Each row was made from one path, in order. Every step used is in the known rows, and no mark comes twice. Write each row's path.
Known rows
n, q: [  4  -2 -17 -14 -11 -37 -19  -1  -6   4   4  -3  -4   2  -5  -3   2   0]
p, k: [-11  -5   2  -3   3  -1 -12 -11  -6   7  -9   4  -5  -1  -5  -5  -4  -8]
y, n: [ -9   7 -25 -20 -12   8  12  -8 -10  13  -6  -9   3   2  10   2   1  -4]
y, n, q, k, p: [ -1   1   6  13 -17 -14   0 -16  -3  21   4 -12   0   2   4  -1   1  -5]
e, l, p, k: [ -2  -1   5   1   8   0  -7   5  12  -5  -9   4   2  -5 -10  -5 -11   5]
n, e, l, p, k, y: [ 7 -2 14 12 22  4 -9 10  6 -9  5 -2  0 -2 -2 -5 -8 11]
m, e: [ -9   9 -24 -23  -2 -13  -7  -1  -8 -32  -1  -7   0   3  -7  -5  -2  -2]
q, n, e: [ -2  -4 -11 -20  -4  28  -8   4  -6  10   1   6  -3   3   1   6  17  -2]
e, n, q: [  8   1 -15 -15 -10 -23 -21  -2   6  10   5 -15  -4  -1  -4   5  -9  -1]
k, q: [-10  -4 -13  -3 -10 -21  11  -3 -12  -5  -5  -4  -2   1  -1  -1   1 -15]
e, l, p: [  3   2 -18 -18  -1  -8  -3  15  12 -10  -8  -6   6  -3 -10  -5 -11   8]
e, n, q, k: [  8  -1   0  -8 -13 -18 -18  -8   5  14   5  -2  -5   1  -6   2 -12   2]
n, q, k: [  3  -4   0  -8 -12 -30 -14  -7  -6   9   4   9  -4   3  -7  -5  -1   2]
l, p, k: [-14  -3   5   2   3   2 -11   4   0  -6  -9   8  -5   1 -11  -7  -9   4]
m, e, l, p, k, q, n: [ -4   4  16  14   7   5  18   5   5 -36  -8  16   5  -2  -3   3  11  -3]
n, e, l, p, k: [ 3 -2  4  1 11 18 -7  6 14  0  0  3  1 -5 -9 -6 -9  6]
p, k, y: [ -6  -5  10   8  15 -14 -11  -6 -12  -4  -4  -2  -4   1   2  -4  -1  -3]
k, y, n, e: [  1   6 -16  -8   4  19   8  -1 -11   9  10 -12   1   4  14   2   3   2]

Write each row's path
[-10  -5  15  13   1  28   9   7  -3  -4   1  18  -5   3  -3   5  13  -2] | l, p, k, q, n, e
[ 2  5  2  3  8 31  8  2 13  6  1  2  4 -5  2 -2 -8  7] | y, n, e, l, p, k
[  8  -4   7   5   1 -39 -15  -3 -13  -1   7   3  -4   6   1  -5   1   6] | n, q, k, y
[ -4  -5  -4  -4  -6  19  10   1 -10   4   3   7  -3   3   3   8  19 -10] | k, q, n, e
[  3  -3   9  12 -14 -17 -17 -11  10  17   5 -19  -3  -1  -4   3 -11  -6] | e, n, q, k, p
[ 2  8  5 10 12  5 15  1  2 -4 -4 -5  8 -2 12 -1 -6  7] | e, l, p, k, y, n
[-10  -5  -2  -3 -11  -3  13  -1 -12  -2 -10   8   0   2   4   8  18 -14] | k, q, n
[ 6 -1 -4 -2 -1 16 14 17 11 -9  1  4  5 -2 -3  3  7  4] | k, q, n, e, l, p
[-4  6  3  9 11 29  7  4 -5  0  8 -2 -2  4  9  0 -2 11] | l, p, k, y, n, e
[ 10  -1   9   5   1 -29 -17  -3  -2   3   7  -6  -4   3   1   1  -9   7] | e, n, q, k, y
[ -6  12 -22 -22  -5   2 -11  -1   6 -23   0 -18   0  -2  -6   4 -14  -4] | m, e, n
[ 4 -3 12  2 10 29 -4  8 13  0 -3 14  1 -4 -5  0  4  6] | q, n, e, l, p, k
[-13  -6   9  14   0 -12   9 -12 -11   0  -7   4  -4   0  -2  -1  -1 -18] | p, k, q
[  8  -3  21  13  22  17  -4  12   6 -10   1   7   1  -2   2   0   6  11] | q, n, e, l, p, k, y
[ 15  -2 -11 -21   2  22  -2   4   9  13   1   0   5  -4   2   4  12  -3] | q, n, e, l
[  6   6 -12  -2  -3 -31   1  -4 -13   5   7 -10   1   5  13   0   6   5] | k, y, n, q
[ 11   8 -13  -7   8  15  11  16   9  -7   6 -11   9  -1   7  -1  -6  15] | k, y, n, e, l, p
[-1  4  8 19  4 19 27  0  7  0  3  2  5 -4  5  1 -4 -4] | y, n, e, l, p, k, q
[18  5 -4 -6  6 17 13 -6  4 14  9 -8  8 -3 13  0 -2  4] | q, k, y, n, e, l
[ -4  -4  19  15   2   6  17   4   5  -9 -12  16   4  -4  -1   4  11  -5] | e, l, p, k, q, n
[ 1 -3 10 17  7  6 13  5  8 -6  2  5  1 -5 -4 -2 -6 -5] | n, e, l, p, k, q
[  1  -6   8  12 -14 -28 -15 -11  -1  16   4 -11  -3   3  -6  -3  -1  -5] | n, q, k, p
[-16  -5  18  16  -2   8  13   4  -7 -12 -12  20  -2   2  -2   5  13  -5] | l, p, k, q, n
[  3   4  -5  -7 -16 -14   3 -13  -7  17   4   7   0   4   6  -2   1   4] | y, n, q, k
